Known rows, with every step that occurs:
l > r > g > h: [-34  -5 -21  -3 -23  18 -13  -5  20  37 -18  38 -17  18  16  -5  44  14
  19   7   1  12   3  21   5 -42 -34   9 -16  12  22   8  23 -12  12  -8
  -4 -12 -52]
b > r > g > h > w > z: [-44 -21   1  24 -55  52 -38   3  19  76   8 -25 -26   6  70  31 -16  58
 -20  14  27  23  -1  32 -39  22  -6  60  10 -64  29  -8  66   5  10 -45
  14   5 -75]
h > g > r: [-18 -14  23  30  -9 -13  -1  -1 -10  -7  38   5  -4  -6 -31   4   9  27
   2 -24   3  14  -1  49   4  -1   1  21  51 -33 -29  26  15  12   1  15
  15  -6  25]
l > n: [ -1   6  -1  -2 -24  17  -7  -1   2  12   6   3 -13   3  -4  12   2  11
  -9   1   8   5  -7  13  -6  15   1   2  -3 -13  -7  -2  14  14 -15  -5
  16  15 -12]
g > h > w: [-10 -20  -9  15 -33  10 -36  -4  -2  38 -21 -13 -15  17  20   6 -32  20
  12  24   0  -2 -12   6 -14 -17   1   9   4 -27  -7  -5  34   8   9 -28
   0   4 -41]
l > r > b: [-12  12  -5  30   8 -21  17   4  16   8   2   8   3   2 -16  -6  48  -9
  12 -20  18   7  22  14  11 -33   2  -7 -23  11  34  -3  37  -3  14  38
  20 -15  35]
r > g > h > w: [-24 -17  -5  10 -51  31 -36  -3   5  48 -18   2 -18   6  35  18  -9  35
  17  24  -6   5  -7  13 -24  -6 -15  26   8 -27   7  11  40   4  16 -36
   3  -2 -64]
g > r: [-17  -6  20  18 -13 -21 -10   0  -2   0  35   1  -5 -19 -14  11  16   7
  -9 -22   4  10   4  17   4   4  -4  25   2  -2  -6  18  10  -1   3   7
  14 -14  15]
b > r: [-12   4  11   5  -2   2   8  13   4   4   9  -6  -7  -6  17  16   0  24
  -5 -11  16  19  18  -1 -12  19  18   8  15 -27  14  -7   2  15 -11   3
 -11  -1  -2]
g > h > w > p: [-19  -8 -16  17 -47  -2 -51  -3  -6  51 -40 -27  -9   0  35  10 -28  15
  25  13  20  -9 -18  -3 -23 -21  20  14  -2 -29  -1  -4  61   6  19  -9
  12  -3 -44]
z > b > r > g > h > w: [-24 -14  -2  -3 -48  52 -30  14   4  50  17 -20 -29   0  50  32   0  80
  26   5  17  19  21   6  -6  15  27  37  17 -79  12  23  55  24   0 -23
   5   5 -74]
l > n > s: [ -9  12  -1  -1 -36  20   9  -6 -15   3  12  18  -5  -9   0  35  -3  22
 -19 -13  -8  15   0  33 -21  44  22   1  15 -35 -27   3  16  21 -28 -13
   5  23 -31]
n > s > z > b > r > g: [-20  25 -10 -38 -27  57  12  11 -23   9  44  30   5 -36  56  65  35  75
  17 -26  -8  35  59  24  -2  69  72  19  31 -91 -21  35  25  25 -23   0
 -16  13 -66]
g > h > w > z: [-22 -30 -17  19 -40  30 -47 -10  13  55  -6 -33 -15  22  38   4 -36  21
 -14  22  14  -9 -21  27 -21 -12 -11  35  -5 -37   0 -14  63  -4  13 -45
  25  11 -53]
h > w > r: [ -1 -28  15  17 -15  19 -15  -1 -26  17  -1 -31   1 -10   4  15 -32  17
 -15   8   8   0 -23  20   2  25  -7  12  18 -54   3  -1   9  19   2 -22
   7  14  -7]
p > w > r > b > z > s: [ -3   0  22  15  14 -25  26 -16 -11   7  59 -46  -9 -28 -13  16  12  21
  43 -11   1   6  32  39  32  16  11 -15  10 -44   7  18  58 -14  18 -18
  18 -11  35]
h > w > z > s: [ -4 -15   1  26 -26  40 -30 -37  11  43   4 -36   0  12  52   2 -41   5
  -1  31  10 -21 -11  12   2   8  -3  41 -28 -27   7 -20  94 -21  35 -32
  45 -14 -33]
g > h > w > r > l: [-25 -46  12  33 -41  34 -35 -14 -20  58 -20 -24 -20  -7   7  14 -19  20
 -18   6  18  30 -29  32 -12   7  -1  17  20 -66 -19 -16  26  41   0 -15
  17  28 -35]
s > z > b > r > l > n: [-11  13  -3 -12 -38  70 -13   4  -9  39  34   4  -4 -17  28  48  29  50
   2 -31  40  39  34  12   5  45  88  12   4 -89 -34  -4  46  63 -32  32
  31  43 -31]
s > z > b > r: [ -1  16  -9 -35   1  36  -5  15 -15   1  36   1   9  -7  35  29  14  51
  25 -17  13  13  50  -4  19  30  68   8  11 -65 -18  12  21  23 -19   8
  -6  18 -24]
r > w: [ 20 -11   2  -8  13 -10 -18  14  -2 -19 -10   4 -10  -1   2   3 -23   7
  13   4 -30 -14  -5 -18   2 -11 -19  15  13   1   5  21 -32   8  -6 -13
 -12 -14  -9]
r > b > z > s: [ 13  26  16  25   1 -25  38  -7   8   0  48   7 -11  -5  -7  12  17   0
  54  -6 -29 -13  40   4  18  -7  21 -18 -18  11   4  16  51  -6  29   5
  -6 -31  37]
p > w > r: [-16 -23   7 -10   7  -2 -12 -10 -23   8  11 -51  -1 -27  -4   1  -8  18
 -14  -2  29  17 -10  35  16  20 -12   6  28 -53   5   2   7  -8 -11 -22
  21  20  -2]
n > s > z > b > r: [ -8  22 -18 -34 -13  37   9  10 -27  -6  43  16  13 -21  36  50  12  61
  11 -30  -4  23  53  20   5  56  88   1  28 -88 -38  18  21  32 -31   4
 -18  21 -46]
l > r > w: [  8 -13 -19   2  23 -16 -16   9  10  -9 -22  21  -3   9   0  -5   0  -4
  21  -1 -15 -16  -4 -12  17 -45 -30  12 -14  13  27  11 -18   5   1   8
  -3 -24 -15]
s > z > b: [ 12  12 -19 -41   1  34 -14   3 -16  -2  26   8  15  -1  14  12  15  25
  26  -5  -6  -4  33  -4  30  12  54  -1  -3 -36 -30  21  18   8 -11   5
   5  21 -23]
z > b: [ 10  -1 -10 -21   3  19  -4   0  -3  -4  24 -17  -3   3  -1  -2  12  19
  13  -9   6  -6  13  -5  24   2  29   0  -5 -20  -8  18  17   5  -9   8
  18  10 -10]
n > s > z: [ -7  22 -14 -22 -13  17   7  -5 -26  -7   9  41  23 -15  23  37   2  17
   3  -9 -27  12  27  22  -8  35  42  -6  18 -35 -40   6   4  12 -14  -8
 -26  13 -36]
p > w > h > g > r > b: [-49  -9  31  55 -17 -25 -15 -20 -18  31  36 -57   7 -32 -43  15   8  50
   1 -26  63  34  16  79  -8  -5  23  14  58 -76  -5  23 110  -8   3   8
  62   6  37]
g > r > l > n: [-32 -11  28  42 -50  16 -18  -9  -2  35  29   0 -18 -29 -16  27  34  10
 -33 -35  33  38 -11  30  -8  19  13  32  -8 -27 -22   2  38  37  -9  28
  53  10  10]
h > w: [  2 -13  -1  21 -22   8 -21  -1  -2  15 -15 -22   4   1  21   9 -32  13
   2  10   6 -12 -12  -2 -12   4  11  11  -3 -24   3  -2  32  13  10  -5
  17   1 -14]
l > n > s > z > b: [  0  26 -25 -45 -38  52  -6  -4 -27   1  40  27   9 -10  14  49  11  48
   6 -19 -12  11  34  30  12  53  70  -4  12 -75 -56  25  34  31 -37  -6
   8  40 -56]
l > r: [-12  -3 -23   7   5  -4   5  -3  13   5 -11  14   5  14  -4 -10  22 -10
   3 -10  15  -6   0   7  13 -33 -11  -5 -24  17  21 -10  17  -4   8  23
  13  -9  -2]

Rows:
[-50 -16  31  64 -58  39 -20 -24 -16  47  16  -8  -6 -16 -47  28   7  42
 -28 -33  56  48 -17  70 -24   8  19  22  45 -75 -39   2  85  44 -13  28
  63  28   2] | w > h > g > r > l > n
[-13 -12  24  15  11 -19   0  -2 -20  14  27 -55  -4 -35 -16   8  17  17
  -6 -11  31  28  11  47  12  23   0   5  26 -59  15   9  29  -7  -2 -10
  31  16  35] | p > w > r > b
[-23  -5   2  -9 -30  24 -16   1   9  35  -5  23 -23   5  17   5  22  24
  15  16 -12  16   5  17 -12  -8 -25  15   9  -4   1  17   7  -8  10 -29
 -15  -3 -51] | r > g > h
[-40 -13  26  52 -60  25   5 -18 -25  15  40  18 -11 -29 -28  47  19  40
 -29 -50  16  48 -11  86 -20  40  33  23  61 -83 -61  16  45  58 -26  32
  38  19  -3] | h > g > r > l > n > s
[  4  -8  16   6  11  19 -18  -6  10  13  19 -18 -20  -1  49  14 -31  21
  12  16 -13  -6  13  -1   1  11 -12  50   2 -36  22  -5  30  -8   9 -38
   3 -25 -30] | b > r > w > z > s
[  7  16   7  25   1 -32  34  23  10 -10  42   1  -3  -6 -20  18  24   5
  26 -28 -19  -6  34   8   3  -1  28 -25  -4   5   9  23  17  11   8  15
  -9 -15  46] | r > b > z
[ 11  14  -3   2   0  -2  29 -14   6  -7  32  11  -7   8   4   6  -6   0
  48  -1 -30 -23  18  -5  19  -8  10 -19 -16  13  -7   9  29  -7  21 -10
 -15 -28  -1] | b > z > s
[-24   0 -12   5  -9  22   4  -5  19  21 -12  29   0   2  12   2  42   8
   8  -7  11   5   6  13  11 -21 -27  11 -19  15  39   7  19 -10  15  17
  14 -19 -21] | l > r > g
[-27 -16   0  20 -51  60 -43 -37  21  78   2 -13 -25  15  68  10 -20  30
  14  45  -4  -6  -7  28  -9  -4 -29  55 -17 -33   9  -5 100 -30  40 -59
  30 -15 -83] | r > g > h > w > z > s
[ -9  23 -15 -22 -37  34  -3  -8 -24   4  13  42  10 -11  16  52   4  30
  -7 -10 -20  15  18  38 -13  53  46  -5  16 -51 -46   6  19  26 -29 -14
  -9  30 -49] | l > n > s > z
[-11 -11  26  -7  -6  30   5   6 -15  15  11   6 -12 -23   0  17  20  24
 -12  -1  -6  17  -4  28   5  35 -31  19  26 -32  14  18 -17  -1   0 -25
  -4   5 -21] | w > r > g
[ -9 -23  -7  27 -25  26 -31 -12  11  37   1 -43   4  10  37   7 -39  11
 -27  10  20 -14 -21  20 -14   7  -2  37 -15 -31  14 -16  56  -3  14 -24
  42   4 -26] | h > w > z
[-28 -35  14  11  -4  14 -12 -24 -21  31   0 -53   0 -37   0  10   8  12
 -25 -17  51  39 -19  39  12  21   0  10  21 -63  -4 -11  22  16 -12   6
  42  25   0] | p > w > r > l
[-55 -25  16  35 -18  -5 -28 -26 -23  27  18 -56  13 -19 -30   9 -20  50
  -6 -20  60  25  -5  67  -7  -8  11  17  59 -73 -19  19  87  -8  -5  -2
  52  10   1] | p > w > h > g > r
[-24  -8  17  28 -16  17   6   0   0  27   4  -8  -8 -18  20  22  14  15
 -19 -24  36  41   8   5 -17  21  33  13   9 -36   3 -22  17  38 -10  32
   9   7   2] | b > r > l
[-12  14 -18 -21 -48  70  -8 -16 -26  19  30  24   6 -23  18  54  26  39
  -4 -35   7  32  24  34   4  52  83   0   4 -82 -67  11  48  55 -36  26
  29  47 -51] | r > l > n > s > z > b
[-32  17   0   5 -56  53   3  -4 -25  31  15  33   3 -33  37  73  20  43
 -23 -36  19  56  28  41 -31  71  78   6  22 -91 -44 -20  33  64 -38  17
   0  37 -46] | b > r > l > n > s > z
[-34  -1   9  -1 -29  23  -8  15   7  36   9  16 -33  -3  34  26  21  45
  10   5   3  36  18  17 -22  11  -4  23  24 -32  18   8  10   4  -4 -25
 -27  -4 -52] | b > r > g > h
[-15  -1  40  56  -4 -34   9   8 -11  -4  55  -1  -7 -18 -41  10  35  27
   8 -34  10  21  19  60   1   2  14  16  50 -35 -16  36  39  13  10  28
  22  -9  62] | h > g > r > b
[-33 -11  -8   2 -11  10 -28 -25  -7  31 -20 -57  19 -15   0   5 -24  23
  -6   3  55  14  -3  18 -10  -8   7  -3   7 -40  10  -8  69 -20  -6 -18
  38  15 -25] | p > w > h
[-33 -18  31  54 -46  21 -10 -13 -12  27  36   4 -15 -16 -32  23  22  30
 -20 -40  34  37 -16  64  -9  12  16  25  45 -59 -42  12  45  49  -9  41
  52  18  17] | h > g > r > l > n
[-12   4  29  57  -4 -45  34  22  -3 -12  81   7  -9 -14 -50  19  32  34
  27 -52 -14   7  28  57   5  -6  28  -3  49 -28 -19  51  33  22   6  30
   8 -20  70] | h > g > r > b > z
[ -4   2   5   6  -3  26  -8 -37  15  26  20 -15  -5  13  29  -8  -7  -4
  -1  21   4 -11   2  19  11   2 -16  29 -24  -6   5 -20  66 -32  26 -26
  28 -13 -19] | w > z > s
[-35   0  41  63 -15 -16   1  -2 -19  19  35 -18   3 -21 -54  15  13  38
   2 -28  31  28  16  65 -15  -5  19  11  53 -56 -10  23  82   8   7  18
  33   0  46] | w > h > g > r > b
[-33 -11  -5 -18 -31  59 -21   8  20  56  45 -19 -34   6  45  19  27  67
  -7  -6  24  26  23  31  -1  16   7  51  10 -62  16  21  50   0 -10 -33
  17  12 -71] | w > z > b > r > g > h
[-26  -3  18  31 -43  34   0   4   3  37   6  -6 -21 -15  15  35  17  26
 -22 -28  43  48   3  16 -24  36  33  13   5 -51  -3 -27  31  51 -21  27
  26  24  -8] | b > r > l > n
[-10 -10  18  14   9 -33  21   9 -10   2  54 -52  -2 -35 -21  18  13  23
  14 -32  13  14  19  45  21  22  15 -19  26 -48  14  25  23   5  -4 -10
  13  10  45] | p > w > r > b > z
[-33   3  11  28 -56  35  13  -6 -12  25  13   7 -16 -29  19  57  15  40
 -36 -37  31  56   6  37 -38  63  50  10  21 -73 -23 -22  30  62 -36  24
  13  27 -32] | b > r > l > n > s
[ 20  -7   1 -19  17  10 -14  29  -7 -16  24 -18 -19  -9  17  20 -13  47
  22 -14  -9  -2  23 -24  16  10  25  24  21 -54   9  33 -17  31 -21  -2
  -6  -4 -22] | z > b > r > w
[ -4 -16  13  36 -24 -18   3  18  -8  27  36 -17 -23  -3 -16  24  -9  34
  22 -11 -18   5   6  36  -3   4  14 -15  25 -53   4  20  30  29   9 -30
 -16   5   6] | g > h > w > r > b > z
[  3  27  -6  31  10 -27  42 -10  26   3  36  20  -3   9 -10   1  41  -9
  60 -19 -12 -16  40  10  34 -40  14 -27 -40  25  25   6  66 -10  33  29
   8 -42  37] | l > r > b > z > s
[-25  14  -9 -46 -28  59 -22  15  -6  36  33  28 -17  -6  51  38  35  72
  37  -2   0  30  55  14   8  20  45  20  19 -69 -15  28  26  16 -12 -19
 -20  16 -76] | s > z > b > r > g > h
[-10  17  -5 -38 -15  57  -4  17  -8  16  36  16   2 -19  49  39  34  64
  25 -15   9  22  53   3  14  42  57  25  16 -68  -1  29  23  16 -10   1
  -5  10 -43] | s > z > b > r > g
[ -9  -1 -11  26 -33  -2 -34  -2  -6  32 -34 -37  10 -14  34  15 -25   8
  15   0  28 -14 -17 -13 -17   1  29  18 -11 -27  15  -6  60   8  20  11
  27 -12 -16] | h > w > p
[-23  13  -9  -2 -52  51  -3 -19 -26  26   5  43  11 -24  19  55  18  20
 -21 -20   2  37  13  41 -19  50  59   1  10 -63 -59  -9  32  46 -28  15
  13  36 -43] | r > l > n > s > z
[-31 -16  -4  14  -8  13 -16 -26 -17  26 -14 -56  18  -2 -16  -2 -35  41
   7   3  58  19  -5  53 -11 -13  13  -7  57 -70 -14  -4  76  -9 -10  -8
  37  23 -14] | p > w > h > g
[-23 -26 -15   6 -38  48 -42   6  11  60  31 -55 -21  18  52  15 -27  62
  -6   0  39   6   4  22  -9   6  36  44   3 -84   7  -2  77  18  -9 -32
  33  22 -65] | g > h > w > z > b > r
[ -4  13 -15  34   7 -37  38  15  24  -1  31  13   0   6 -25   5  45  -3
  27 -40  -4  -6  29  15  15 -38  17 -30 -25  23  33  14  30   8  13  36
   0 -22  45] | l > r > b > z
[-23  -1  -1 -23 -28  43 -11  17   5  36  28   1 -35  -4  31  22  32  66
  25  -8  11  28  33  10   1  13  17  26  21 -56   8  28  23  13 -13 -15
  -7   9 -63] | z > b > r > g > h
[-39 -30  -9   6 -16  47 -22 -20  11  58  37 -88  -6 -28  46  17  12  46
 -29 -33  89  38   8  28   7  29  50  44  -2 -93  11 -13  83  19 -16  21
  80  26 -23] | p > w > z > b > r > l
[-17   6  36  41  -9 -39   3   8   0   5  50  -6  -8 -33 -26  15  41   8
  -6 -28   7  19  24  24   1   6   8  21   0  -7   9  26  30   1   9  20
  25 -16  55] | g > r > b
[  0  -9   1   5   3   4 -32   2 -10   5 -28 -12   2  -2  -9   9 -40  16
   5  10  -7  -5  -7  -6 -14 -18 -12   8  14 -17   6  11   9   6 -10 -27
   0  -3 -26] | r > w > h
[-64 -34  22  55 -32  10 -29 -39 -20  46   8 -57  12 -33 -29  13  -3  40
 -17 -34  80  45 -10  71 -13  -9  23  25  52 -83 -29   5  99  16  -3  25
  75  15   3] | p > w > h > g > r > l
[-31 -23  28  52 -21   3  -4 -13 -14  14  28   0  -1 -17 -27   8  23  19
 -11 -38  23  32 -13  54  -2  -6  13  22  47 -45 -35  12  31  36   5  46
  36   1  28] | h > g > r > l
[-12  -8   7   7 -13  35   3   7  -2  23  24 -25 -11 -19  18  20  25  33
  -2 -34  46  37  19  -2   7  21  58  13   5 -59  -5  -2  29  44 -17  39
  26  17  -7] | z > b > r > l
